Each row was made from one path, in order. Every step used is in the known rows, and no mark comes twice. Write each row's path.
Known rows
momusi > veze > zapo: .04  .01  -.05  .15  .00  -.23  .08  .03  .09  .03  .02  .30  -.52  .00  .17  .15  .20  -.10  -.09  .25  .04  -.05  -.14  .01  .01  .13  -.05  .04  .07  -.01  -.16  .06  -.12  .04  .24  -.08  -.10  -.02  -.06  .05  .13  -.14  -.11  .06  .08  -.04  .04  -.03  -.13  -.05  .12
viguzig > zapo > veze > veso > borafek > rodag: -.15  -.18  .30  -.04  -.23  -.14  .23  .03  -.09  -.26  -.13  .44  -.12  -.15  .06  .02  .27  -.14  .01  -.04  .09  .31  -.09  -.06  .11  -.01  .12  .28  -.01  .11  .16  -.28  .10  .28  -.19  .16  .06  .34  .00  -.21  .00  .11  .09  .11  -.18  .10  -.16  .06  .07  .08  -.10
rodag > borafek > momusi > veze > veso: .02  .02  .01  -.07  -.24  -.06  .12  .29  .05  -.04  -.02  .26  -.29  -.05  .20  .32  .20  -.08  -.01  .15  .09  .19  -.15  .08  .21  .04  -.06  .06  .07  -.25  -.02  -.04  -.12  -.01  .09  .09  .13  .22  -.18  -.07  .07  .06  -.19  .09  -.03  .08  -.04  -.25  -.03  .21  .10
veso > borafek > momusi: -.08  -.19  .20  .01  -.07  -.01  -.13  .20  -.21  -.22  -.02  .10  -.17  -.23  .13  .03  -.01  -.11  -.01  -.09  .03  .24  -.05  .02  .01  -.08  .01  .09  .10  -.12  .07  -.23  .02  .01  -.17  .08  .09  .25  .06  -.20  -.01  .04  .04  .02  -.29  .15  -.15  .00  .14  .12  -.02
rodag > viguzig > zapo: -.11  -.17  -.17  -.16  .11  -.10  .09  .00  .24  -.07  .10  .06  -.26  .03  .11  .21  .14  .08  .09  .22  .21  .14  .13  .14  -.08  .12  .05  .12  .04  .14  .01  -.10  .13  .16  -.02  .05  .12  .19  -.05  -.16  -.07  -.03  .38  -.05  .01  .06  .09  .05  .03  .26  .12
viguzig > zapo > veze > veso > borafek: -.12  -.04  .02  -.21  -.21  -.21  .33  .06  .01  -.21  .00  .34  -.29  -.01  .07  .08  .30  -.02  -.06  .01  .15  .38  .12  -.07  .21  .09  -.01  .47  -.03  .03  -.02  -.30  .06  .33  .00  .16  -.12  .21  .06  -.06  -.08  -.04  .13  .07  -.11  .16  -.20  -.09  -.03  -.10  -.11
momusi > borafek > veso > veze > zapo: .03  .06  .27  .04  -.16  -.24  .03  .07  .04  .09  -.05  .27  -.33  -.21  .24  .21  .23  -.10  -.13  .03  .04  .05  -.28  -.12  .17  -.03  -.03  .19  -.08  -.06  .03  -.19  -.21  .13  .12  .05  .10  .11  -.26  .05  .04  -.14  .02  .01  -.01  -.10  -.13  .01  -.02  -.09  .08
momusi > borafek > rodag > viguzig: .01  -.25  .20  -.03  -.02  .02  -.07  .01  .14  .05  -.13  .25  -.03  -.22  .16  .19  .02  -.12  .07  .25  .13  -.15  -.16  -.08  .09  -.11  .11  .01  .05  .15  .11  -.19  .01  -.03  -.26  .20  .27  .24  -.09  -.16  -.07  .05  -.07  .04  -.01  -.07  -.06  .17  .19  .43  -.10
veso > veze > momusi: -.08  -.19  .04  .07  -.11  -.15  .10  .19  -.12  .15  -.02  .15  -.37  -.09  .10  .04  .29  .10  -.07  -.10  -.04  .05  -.20  .00  .03  .04  -.05  -.06  .02  -.08  .13  -.14  -.12  .16  .07  -.02  -.09  .18  -.04  .07  -.03  .01  .02  .06  -.02  -.06  -.10  -.11  -.08  .19  -.03
veze > momusi > borafek > rodag > viguzig: -.01  -.32  .13  .01  .00  -.08  -.06  .09  .01  .14  -.20  .32  -.21  -.26  .17  .20  .16  -.03  .02  .27  .09  -.15  -.29  -.03  .13  -.11  .15  -.02  .08  .15  .14  -.16  -.01  -.02  -.19  .13  .25  .35  -.11  -.10  -.06  .09  -.05  .09  -.08  -.07  -.10  .14  .16  .58  -.08
rodag > borafek > momusi > veze: -.04  -.06  .16  .12  -.18  .17  .05  .34  -.03  -.13  -.05  .15  -.22  -.18  .10  .28  -.05  -.14  .01  .29  .18  .17  -.07  .11  .03  .01  -.14  -.09  .08  -.25  -.04  -.02  -.07  -.15  -.12  .03  .20  .15  -.08  -.08  .05  -.04  -.27  .11  -.14  -.02  .05  -.21  -.01  .22  .04
rodag > borafek > veso > veze: -.08  .00  .39  -.06  -.30  .08  .09  .17  .06  -.10  -.13  .08  -.01  -.19  .12  .31  .01  -.14  -.04  -.16  .14  .23  .03  -.08  .17  -.10  -.11  .10  -.15  -.21  .21  -.26  -.07  .13  -.13  .09  .21  .16  -.21  -.02  -.10  -.01  -.01  -.03  -.08  -.09  -.15  -.11  .01  .05  -.03
momusi > veze: .01  .07  -.04  .07  -.08  .15  .15  .09  .09  -.03  -.02  .14  -.04  .07  .02  .10  -.01  -.11  .01  .27  .03  .05  .01  .04  .01  .05  -.18  -.09  .01  -.08  -.18  .01  -.04  -.04  .05  .01  .00  -.01  .10  -.01  .11  -.13  -.19  .05  .17  -.06  .12  -.14  -.12  -.02  .02
veso > veze > zapo: -.03  -.06  .09  .12  -.06  -.27  .07  -.04  .07  .02  .09  .24  -.50  -.04  .18  .08  .24  .00  -.09  -.08  .04  -.04  -.16  -.11  .03  .08  -.05  .12  -.02  -.05  .03  -.12  -.14  .18  .13  -.04  -.11  .03  -.13  .04  .04  -.14  .09  .01  .07  -.01  -.07  .06  -.07  -.05  .04
viguzig > zapo > veze > veso: -.08  .05  -.03  -.15  -.24  -.12  .32  .06  .12  .04  .08  .23  -.21  .14  -.01  .05  .34  .06  .01  .06  .08  .23  -.12  .07  .13  .13  -.03  .35  .04  .04  .00  .03  -.03  .23  .14  .16  -.03  .17  -.09  .03  -.01  .04  .14  .08  .04  .09  -.08  -.16  -.10  -.04  .13
veso > borafek > momusi > veze > zapo: .00  -.10  .06  .18  -.05  -.25  -.02  .16  -.03  -.12  -.01  .35  -.60  -.18  .27  .15  .20  -.16  -.06  .21  .06  .08  -.15  -.01  .00  .08  -.04  .09  .11  -.10  -.12  -.09  -.10  .06  .18  -.02  -.05  .16  .01  -.07  .15  -.14  -.09  .10  -.14  .03  -.04  -.03  -.05  .03  .12
rodag > borafek > momusi: -.07  -.22  .24  .04  -.05  .01  -.14  .26  -.15  -.15  .01  .04  -.23  -.34  .11  .25  -.07  -.01  .06  .03  .20  .15  -.09  .12  .01  -.06  .06  .01  .05  -.22  .14  -.04  -.05  -.16  -.19  .02  .23  .21  -.16  -.08  -.05  .13  -.09  .00  -.33  .03  -.10  -.06  .15  .31  .04
viguzig > zapo > veze: -.15  -.08  .15  .00  -.17  .07  .24  .03  .03  -.06  .10  .11  -.17  .04  -.14  -.01  .15  .07  .02  .18  .17  .20  -.02  .17  -.05  .10  -.05  .28  .08  .12  -.03  .06  .03  .17  -.05  .13  .01  .07  .05  .07  -.03  -.04  .12  .08  -.05  .00  .03  -.03  -.08  -.12  .05
rodag > borafek: -.07  -.10  .03  -.08  -.01  -.03  .08  .09  .00  -.13  -.07  .08  -.15  -.21  .02  .32  -.03  .00  -.02  .14  .28  .08  .18  -.02  .11  .01  .11  .12  -.11  -.11  .05  -.06  -.03  -.07  -.14  -.02  .09  .02  -.12  .06  -.10  .04  -.12  -.01  -.17  -.05  -.08  -.10  .02  .16  -.14
borafek > veso > veze: -.05  .12  .37  -.01  -.28  .12  .01  .15  .05  -.03  -.09  .06  .11  -.05  .11  .09  .02  -.12  -.06  -.27  -.03  .15  -.11  -.08  .09  -.10  -.17  .05  -.08  -.13  .18  -.25  -.07  .16  -.05  .14  .15  .13  -.17  -.06  -.03  -.04  .05  -.01  .02  -.08  -.09  -.07  -.04  -.06  .04
momusi > borafek > rodag > viguzig > zapo > veze > veso: -.07  -.09  .11  -.16  -.25  -.15  .31  .09  .14  .08  .01  .41  -.24  -.03  .09  .21  .35  .00  .04  .26  .15  .14  -.22  .02  .23  .05  .06  .36  .03  .14  .06  -.09  -.01  .24  -.05  .27  .15  .32  -.13  -.06  -.04  .04  .09  .11  -.01  .05  -.11  -.05  .02  .19  .06

Which path is each row?
-.05  -.26  .17  -.10  -.19  -.07  .03  -.01  .10  -.11  -.12  .43  -.21  -.09  .20  .15  .18  -.17  .03  -.01  .15  .00  -.04  -.14  .18  -.07  .07  .31  .14  .12  .23  -.30  .09  .22  -.21  .24  .08  .32  .10  -.17  -.13  .13  .04  .13  -.02  .08  -.23  .14  .12  .42  -.17 => zapo > veze > veso > borafek > rodag > viguzig
-.01  .05  .25  -.11  -.17  .01  -.08  .16  .02  -.05  -.23  .03  .07  -.27  .12  .31  -.08  -.14  -.03  -.04  .15  .20  .08  -.01  .16  -.10  .04  .18  -.03  -.08  .15  -.08  -.04  .00  -.05  .03  .27  .14  -.21  .04  -.03  .11  -.03  -.03  -.23  -.07  -.15  -.11  .07  .12  .03 => rodag > borafek > veso
.00  -.05  .24  -.13  -.22  -.07  .06  .29  .04  .20  -.21  .21  -.13  -.30  .14  .27  .23  -.05  -.05  .32  .12  .16  -.29  .13  .18  -.05  .00  .24  .08  .11  .02  -.12  -.07  .08  .02  .17  .32  .31  -.13  .06  -.03  .02  .02  .05  -.20  -.10  -.11  -.10  .02  .17  .10 => rodag > viguzig > zapo > veze > momusi > borafek > veso
.00  .15  .40  -.03  -.30  .12  .11  .18  .09  .06  -.14  .12  .13  -.16  .10  .19  .05  -.10  -.08  -.02  .01  .19  -.15  -.11  .19  -.15  -.12  .04  -.18  -.13  .08  -.30  -.14  .07  -.09  .14  .23  .11  -.20  -.01  -.03  -.14  -.06  .00  -.01  -.10  -.10  -.07  .03  -.10  .00 => momusi > borafek > veso > veze
-.01  -.01  .13  .18  -.15  .19  -.03  .25  -.02  -.08  .02  .11  -.16  -.04  .09  .11  -.03  -.16  .04  .23  -.01  .10  -.17  .12  -.02  .00  -.18  -.14  .14  -.19  -.07  .01  -.07  -.11  -.03  .05  .13  .12  .02  -.10  .13  -.05  -.18  .10  .00  .02  .09  -.14  -.04  .13  .13 => borafek > momusi > veze
.07  .07  .21  -.07  -.20  -.08  -.05  .25  -.06  .18  -.29  .09  .06  -.28  .12  .14  .10  -.07  -.11  .17  -.07  .12  -.27  .02  .20  -.11  .05  .06  .02  .02  .01  -.08  -.12  -.07  .04  .07  .29  .20  -.19  .07  .04  .02  -.08  .02  -.21  -.10  -.12  -.11  .04  .06  .11 => veze > momusi > borafek > veso
-.12  -.23  .10  -.12  .04  -.08  .10  .01  .15  -.05  -.04  .21  -.19  -.17  .10  .26  .16  .03  .07  .36  .21  .12  -.10  .10  -.02  .02  .14  .09  -.01  .19  .04  -.15  .06  .09  -.25  .15  .26  .33  -.14  -.23  -.03  .01  .24  -.04  -.08  -.02  .07  .12  .13  .34  .05 => momusi > borafek > rodag > viguzig > zapo
-.04  -.10  .23  -.02  -.19  -.09  .14  .06  -.07  -.26  -.23  .45  -.07  -.13  .12  .05  .16  -.22  .01  .01  .00  .22  -.07  -.13  .18  -.05  .05  .07  -.03  .02  .07  -.29  .02  .18  -.15  .11  .05  .29  .00  -.25  .08  .06  -.09  .12  -.07  .07  -.13  -.01  .04  .14  -.12 => momusi > veze > veso > borafek > rodag
-.10  -.15  .39  -.05  -.26  -.08  .15  .00  -.13  -.22  -.17  .42  -.05  -.14  .05  .02  .19  -.19  -.01  -.13  .03  .18  -.13  -.13  .18  -.06  .11  .23  .03  .10  .17  -.28  .03  .22  -.19  .19  .00  .29  .03  -.17  -.01  .12  -.06  .16  -.17  .10  -.24  .07  .06  .11  -.17 => zapo > veze > veso > borafek > rodag
-.05  -.15  .22  -.03  -.22  -.09  .01  .23  -.16  -.17  .02  .24  -.27  -.14  .15  .05  .18  -.10  -.02  -.09  .04  .27  -.12  .03  .15  -.04  -.02  .28  .17  -.14  .09  -.23  -.04  .11  -.08  .17  .09  .32  .05  -.12  -.02  .07  .01  .10  -.25  .19  -.23  -.06  .11  .09  -.01 => zapo > veze > veso > borafek > momusi
-.02  -.15  .09  .19  -.05  -.21  .01  .19  .00  -.05  .01  .33  -.65  -.24  .23  .30  .14  -.09  -.01  .25  .16  .08  -.19  .08  .03  .10  -.03  .08  .09  -.15  -.09  .02  -.15  -.04  .15  -.05  .05  .12  -.15  .00  .12  -.07  -.14  .10  -.15  -.02  -.02  -.07  -.04  .15  .13 => rodag > borafek > momusi > veze > zapo
-.05  -.10  .10  -.09  -.14  -.14  -.06  .23  -.14  -.19  -.04  .17  -.25  -.17  .22  .08  .14  -.07  .01  -.11  .00  .29  -.07  -.03  .15  -.05  .02  .14  .09  -.17  .07  -.24  .01  .06  -.03  .11  .07  .32  -.02  -.18  .00  .09  .04  .02  -.28  .20  -.20  -.05  .11  .14  .04 => veze > veso > borafek > momusi
.04  .09  -.07  -.01  -.20  -.05  .10  .26  .05  .00  .00  .20  -.25  .04  .19  .16  .19  -.05  .02  .10  -.08  .15  -.24  .08  .15  .04  -.12  .00  .07  -.17  -.05  .00  -.09  .03  .15  .09  .08  .21  -.11  -.12  .12  .03  -.10  .13  .05  .10  .00  -.22  -.07  .15  .17 => borafek > momusi > veze > veso
.00  .02  .27  -.11  -.24  -.05  .09  .25  -.05  .20  -.22  .16  -.03  -.29  .03  .15  .20  -.04  -.07  .28  .03  .24  -.30  .12  .13  -.04  -.01  .21  .04  .08  -.03  -.07  -.11  .04  .03  .14  .30  .25  -.19  .09  .03  .00  -.01  .05  -.25  -.10  -.09  -.12  .00  .03  .13 => viguzig > zapo > veze > momusi > borafek > veso
-.14  -.22  .03  .03  -.13  -.20  .21  .21  -.14  .12  .03  .16  -.39  -.10  -.06  -.03  .37  .15  -.01  .19  .07  .16  -.21  .22  -.01  .15  .01  .15  .16  .12  .03  .05  .01  .18  .10  .02  -.06  .19  .09  .18  .00  .05  .06  .13  -.16  -.02  -.06  -.12  -.11  .14  .07 => viguzig > zapo > veze > momusi
-.18  -.33  .09  -.09  .00  -.15  .19  .13  .07  .01  -.03  .28  -.35  -.16  .15  .25  .32  .10  .06  .33  .19  .17  -.21  .09  .02  .06  .09  .04  -.01  .13  .12  -.25  .00  .20  -.18  .12  .25  .40  -.14  -.19  -.04  .02  .24  -.01  -.09  -.06  .01  .07  .09  .42  .02 => veso > veze > momusi > borafek > rodag > viguzig > zapo
-.05  -.23  .04  -.04  -.11  -.13  .24  .19  -.04  .24  -.03  .29  -.35  -.22  .04  .19  .32  .11  -.06  .55  .19  .03  -.26  .09  .16  .05  .04  .20  .05  .08  -.08  -.10  -.09  .03  -.04  .16  .12  .25  -.03  .16  -.05  -.07  -.05  .07  -.12  -.09  -.05  -.13  .03  .21  -.06 => rodag > viguzig > zapo > veze > momusi > borafek
-.15  -.26  -.07  -.23  .01  -.23  .16  -.01  .19  -.19  -.05  .31  -.35  -.07  .19  .22  .28  -.01  .08  .12  .19  .27  .05  .05  .04  .05  .12  .23  .01  .16  .10  -.27  .14  .30  -.11  .12  .16  .40  -.07  -.31  -.05  .07  .34  .02  -.06  .10  -.04  .08  .10  .36  .05 => veze > veso > borafek > rodag > viguzig > zapo
-.18  -.27  .24  -.07  -.18  -.01  .24  .01  .06  -.17  .03  .34  -.26  -.08  -.02  .10  .15  -.07  .07  .18  .27  .21  .02  .05  -.01  .04  -.03  .38  .13  .18  .10  -.20  .12  .26  -.21  .22  .05  .28  .12  -.10  -.12  .00  .15  .12  -.09  .03  -.07  .10  .02  .17  -.05 => veso > borafek > rodag > viguzig > zapo > veze
-.12  -.24  .09  -.12  -.19  -.08  .07  .22  -.01  -.20  .06  .29  -.40  -.15  .21  .13  .25  -.06  .02  .01  .15  .33  -.08  .06  .12  .01  -.01  .35  .19  -.07  .13  -.27  .02  .19  -.08  .20  .11  .42  .00  -.21  -.09  .07  .18  .08  -.26  .22  -.20  -.07  .12  .28  .08 => rodag > viguzig > zapo > veze > veso > borafek > momusi
-.08  -.21  .32  .05  -.09  -.02  .03  -.04  -.18  -.30  -.20  .30  .02  -.23  .03  -.01  .04  -.17  .02  -.10  .01  .15  -.03  -.12  .02  -.09  .14  .05  -.03  .08  .15  -.28  .08  .11  -.25  .08  .04  .23  .07  -.20  .02  .09  -.05  .07  -.19  .05  -.15  .15  .11  .13  -.18 => veso > borafek > rodag
-.01  -.12  .18  .06  -.16  -.09  .19  .23  -.17  .26  -.08  .24  -.17  -.24  -.04  .08  .24  .06  -.10  .43  .08  -.07  -.32  .00  .21  .00  .02  .14  .05  .03  -.11  -.03  -.16  -.07  -.04  .11  .07  .14  -.01  .21  -.02  -.07  -.23  .10  -.15  -.11  -.09  -.14  .01  .04  -.09 => zapo > veze > momusi > borafek
-.05  -.06  .03  -.17  -.27  -.14  .26  .05  -.02  -.16  -.05  .38  -.21  -.01  .09  .04  .23  -.11  -.08  -.05  .10  .21  .11  -.16  .26  .02  -.01  .43  .02  .00  .00  -.29  .03  .24  .01  .16  -.14  .15  .13  -.03  -.08  -.05  -.02  .12  -.07  .16  -.26  -.10  -.01  -.10  -.19 => zapo > veze > veso > borafek
-.16  -.19  -.07  -.16  -.05  -.14  .25  .08  .20  -.21  -.08  .35  -.35  -.02  .21  .25  .28  -.07  .09  .27  .22  .30  .06  .05  .07  .09  .05  .17  .01  .13  .04  -.28  .15  .27  -.08  .12  .14  .39  -.05  -.32  -.01  .01  .26  .01  .01  .10  .00  .02  .03  .37  .06 => momusi > veze > veso > borafek > rodag > viguzig > zapo
-.04  -.06  .17  .02  -.18  -.11  .01  .29  -.11  .14  -.12  .07  -.24  -.11  .15  .05  .27  .01  -.05  -.18  -.09  .15  -.27  .02  .07  -.03  -.08  -.03  .03  -.08  .20  -.14  -.10  .18  .11  .01  .07  .27  -.09  .07  .00  .03  .05  .07  -.09  -.08  -.14  -.15  -.06  .18  .06 => borafek > veso > veze > momusi
-.13  -.24  .26  -.02  -.19  .08  .23  .03  .08  .01  .03  .30  -.17  -.13  -.03  .13  .16  -.03  .06  .40  .26  .10  -.18  .12  .05  .04  .01  .29  .11  .18  .04  -.09  .05  .15  -.23  .25  .18  .22  .01  -.02  -.08  -.01  .05  .11  -.06  -.04  -.03  .07  .05  .17  .00 => momusi > borafek > rodag > viguzig > zapo > veze
-.16  -.35  .00  -.10  .10  -.18  .13  .08  .09  .03  -.05  .24  -.33  -.20  .13  .24  .28  .08  .05  .39  .19  .15  -.18  .11  -.01  .06  .13  .06  .04  .20  .05  -.15  .04  .10  -.11  .08  .25  .36  -.11  -.18  -.02  .06  .27  .03  -.15  -.02  .03  .07  .10  .44  .08 => veze > momusi > borafek > rodag > viguzig > zapo
.07  .03  .34  -.02  -.31  -.01  -.01  .29  -.09  .23  -.24  .17  .03  -.31  .07  .14  .15  -.10  -.09  .18  -.02  .12  -.30  .03  .21  -.10  -.02  .18  .03  .02  .04  -.06  -.14  -.03  .04  .15  .25  .20  -.14  .15  .00  .02  -.17  .07  -.23  -.12  -.15  -.12  .01  .02  .06 => zapo > veze > momusi > borafek > veso
-.02  -.20  .07  -.10  -.11  -.07  .07  .07  .15  -.13  -.17  .45  -.23  -.10  .25  .25  .16  -.22  .04  .10  .13  .03  -.01  -.13  .16  -.05  .04  .12  .11  .08  .15  -.32  .09  .17  -.15  .16  .09  .35  .04  -.25  -.03  .05  .00  .11  .05  .08  -.12  .07  .09  .47  -.12 => momusi > veze > veso > borafek > rodag > viguzig
